What can hang from each mark
zubudo: kavog
pesad: nakeloz pakuf
nakeloz: kavog pesad veku
fekol: bunavub
pakuf: gamezip kavog
sudez: bunavub
gamezip: nakeloz pakuf
bunavub: fekol gagi kavog veku
kavog: bunavub pakuf
gagi: vavin

Every row comes from one small tree of marks. Brackets hold a mark, then the marks that hang from it, in alphabetical order. Every link used is in the known rows. Which tree was each row made from?
In the rows, zero is written as 128.
Known rows
[fekol [bunavub [kavog [pakuf [gamezip nakeloz]]] veku]]: [171  89 175  87  67 108 149 116 126 133 100 162 113  81 126 101 118  76
 119 201  97 200 134 120 174]
[fekol [bunavub gagi [kavog pakuf] veku]]: [170  88 145  99 125 121 154 107 120 105 100 159 126  97 156  98 118 113
 102 179 106 222 109 113 151]
[fekol [bunavub gagi veku]]: [148 116 146 139 125 131 151 110 128 115  94 161 138 112 163 120 131 141
 110 151 119 211  94 120 140]
[fekol [bunavub kavog veku]]: [160 107 168  96 135 131 150 111 124 129 103 163 134 100 150 113 121 100
 110 172 130 203 101 116 146]
[gamezip [nakeloz kavog] pakuf]: [121 101 151 147  67  91 110 112 121 119 126 141  98 127 142 133 120 140
 141 173  80 117 217 102 189]
[zubudo [kavog [bunavub gagi]]]: [135 125 167 131 122 108 152 134 123 123 101 141 117 130 166 130 134 150
  84 162  85 140 120 113 122]
[bunavub fekol [gagi vavin] kavog]: [171  74 115 142 141 140 172  87  95  74 137 142 121 142  75 106  90 155
  66 123 112 155 115  73  95]
[bunavub veku]: [134 133 113 134 119 129 127 109 136 142 119 152 127 124 130 116 130 120
 123 138 131 179 107 125 135]
[fekol [bunavub gagi [kavog [pakuf gamezip]] veku]]: [173  91 158  95 108 113 159 108 110 117 103 156 119  77 115  90 118 102
 103 192 105 226 125 113 148]
[kavog [pakuf gamezip]]: [143 115 130 114  88 113 131 138 115 136 137 113 110  89  87 107 124  95
 130 156 116 133 169 141 149]
[gagi vavin]: [146 113 116 138 154 140 134 126 121 122 128 122 124 142  75 134 117 138
 126 108 143 119 143 121 122]
[gamezip [nakeloz kavog pesad] pakuf]: [126  97 131 152 103 102  99 113 105 126 133 140  95 125 113 128 129 149
 137 184  76 118 242 130 169]
[zubudo [kavog [bunavub fekol [gagi vavin] veku] [pakuf gamezip]]]: [180  96 146 148  72 110 177 112  98 118 112 147  97  97 100 101 113 118
  47 175  84 178 142 103 142]
[pakuf [gamezip [nakeloz pesad]] [kavog [bunavub fekol [gagi vavin]]]]: [173  87 147 176  82 110 165 104  95 106 146 150  87 109 103 114 146 152
  96 161  76 118 188 116 125]
[pakuf [kavog [bunavub gagi]]]: [141 122 155 146 124 105 150 119 126 115 135 144 107 119 203 125 165 149
 125 145 106 128 143 120 134]
[pesad [nakeloz kavog veku]]: [142 166 123 115  91  83 107 134 152 143 149 168  92 126  62 172 136 107
 144 134 145 100 138  87 157]
[sudez [bunavub fekol [gagi vavin] [kavog pakuf] veku]]: [190  69 111 155  78 152 183  92 111  98 126 180 121 114 151  95  96 137
  58 149 102 212 117  97 137]
[nakeloz [kavog [bunavub fekol] [pakuf gamezip]] pesad veku]: [166 137 105 138  71  93 146 122  79 149 165 154  73  71  67 117 150 109
  91 181 123  99 195 122 177]
[nakeloz kavog [pesad pakuf] veku]: [142 149  99 123 119 105  96  94 111 146 150 133  75  96  40 105 153 121
 137 157 144 102 126 135 138]
[kavog [bunavub fekol] [pakuf [gamezip [nakeloz pesad veku]]]]: [161 113 109 139  39  96 157 130 109 137 138 155  88  89 119 113 137 111
  92 177  86  92 143 135 188]
[fekol [bunavub [gagi vavin] [kavog [pakuf gamezip]] veku]]: [184  78 150 105 129 128 162 107 105 113 102 152 116  90  73  95 108 112
  99 175 116 218 138 105 143]
[zubudo kavog]: [132 124 174 117 119 118 127 129 119 131 115 124 123 123 109 128 131 118
 102 161 104 137 133 117 108]
[fekol [bunavub [gagi vavin] [kavog pakuf] veku]]: [181  75 137 107 145 131 161 108 114 100  98 153 120 109 114 102 110 119
 100 164 117 213 124 107 145]
[zubudo [kavog [bunavub fekol [gagi vavin] veku] pakuf]]: [175  91 133 152  90 117 175 111 111 104 111 150 104 121 144 110 115 127
  48 163  86 172 126 104 145]

Write each row's tree
[155 122 167 130  38  92 132  93 151 143 123 142  74  78 156  86 150  91
 142 171  98 141 107 137 175]
[pesad [pakuf [gamezip nakeloz] [kavog [bunavub veku]]]]
[170 118 115 137  66  86 157 148 144  94 147 163  88 117 155 149 112 109
  89 140 102 118 177 104 173]
[pesad [nakeloz [kavog [bunavub fekol gagi] pakuf]]]
[154  86 135 187 125 119 157  81 104  94 137 155 101 116 181 114 129 162
  98 156  98 158 167 100 172]
[gamezip [pakuf [kavog [bunavub fekol [gagi vavin] veku]]]]
[146 127  99 138  71  75 128 125 121 139 128 169  78 127 124 128 161 148
 121 179  84 100 171 115 176]
[gamezip [nakeloz [kavog [bunavub gagi] pakuf] pesad veku]]
[158 102 142  80 110 111 137 127 108 131 138 124 109  90  75  96 112  85
 119 175 112 144 161 123 137]
[bunavub [kavog [pakuf gamezip]]]
[164 107 143 164 107 125 175 104 111 109 105 159 112 132 136 120 116 148
  44 151  94 175 105  93 126]
[zubudo [kavog [bunavub fekol [gagi vavin] veku]]]
[151 110 125 121  73 100 141 153 121 146 122 139  97  98 138 113 137 109
 122 179  82 103 184 166 178]
[kavog bunavub [pakuf [gamezip [nakeloz pesad]]]]
[149 110 106 126 125 115 113 136  96 132 153 125  96 105  83 113 143 112
 124 167 121 128 235 152 136]
[nakeloz [kavog pakuf] pesad]
[166  71 112 123 103 117 166  96 103  73 141 137 116 118 127  89 100 127
  70 158  91 162 124  92 121]
[bunavub fekol gagi [kavog pakuf]]
[144 113 107 130 111 106 156 144 131 112 119 138 113 121 199 118 131 140
 106 147  99 128 137 138 167]
[kavog [bunavub gagi] pakuf]
[144 144 129 121 118 107 101  85 109 152 157 121  76  71  29  89 168 109
 152 172 134 106 108 148 123]
[nakeloz [pesad [pakuf gamezip kavog]] veku]
[156 105 117 138  80 121 171 141 121 108 137 136 113 107 204 118 118 107
  85 143 111 110 133 136 181]
[kavog [bunavub fekol] pakuf]
[147 128 170 142 103  98 153 119 114 131 139 140 101  92 147 116 159 138
 127 159 105 135 164 116 132]
[pakuf gamezip [kavog [bunavub gagi]]]
[140 130 119 132  32  67 136 125 136 132 121 169  79 127 151 135 152 137
 123 165  88 102 148  87 198]
[gamezip [nakeloz [kavog [bunavub gagi] pakuf] veku]]
[184  69 155 107  91 115 161 105 116 109  91 161 111 100  83  98 108 112
 103 183  92 210 137  99 156]
[fekol [bunavub [gagi vavin] [kavog [pakuf [gamezip nakeloz]]] veku]]
[139 131 158 134  76  92 110 102 109 156 151 147  88  98  50 119 177 122
 156 181 100 108 165 120 126]
[pakuf [gamezip [nakeloz pesad veku]] kavog]
[170 108 151 149  62  97 142  83 140 124 117 142  70  97 120  83 141 119
 129 157  95 149 109 120 160]
[pesad [pakuf [gamezip nakeloz] [kavog [bunavub [gagi vavin] veku]]]]
[136 154 104 132 133 107 106 113  97 154 154 152  96 113  42 133 161 137
 132 157 141 108 170 117 130]
[nakeloz kavog pesad veku]
[154  95 167 101 151 125 157 117 116  97 104 146 134 113 147 117 120 137
 105 160 113 177 110 106 125]
[fekol [bunavub gagi kavog]]
[155 168 132 100  56  74  99 113 155 148 148 143  63  80  11 128 124  76
 147 146 143  98 108 104 165]
[pesad [nakeloz kavog veku] [pakuf gamezip]]
[154 124 101 156  51  87 138  90 121 116 132 164  68 117 122 108 140 149
  95 163  90  95 105 109 168]
[gamezip [nakeloz [kavog [bunavub fekol gagi]] [pesad pakuf] veku]]
[169 108 107 152  57 109 181 109 110 116 125 162 104  87 159  93 116 117
  68 162  95 181 125 118 171]
[kavog [bunavub fekol gagi veku] [pakuf gamezip]]
[146 149 146 119  27  79 126 106 139 151 125 141  65  84  93 105 137 102
 134 164 112  92 106 112 191]
[pesad [pakuf [gamezip [nakeloz [kavog bunavub] veku]]]]
[159 102 136 147 145 143 156 108 123 109  93 156 133 124 120 124 123 149
 106 133 132 202 107 112 135]
[fekol [bunavub [gagi vavin] veku]]
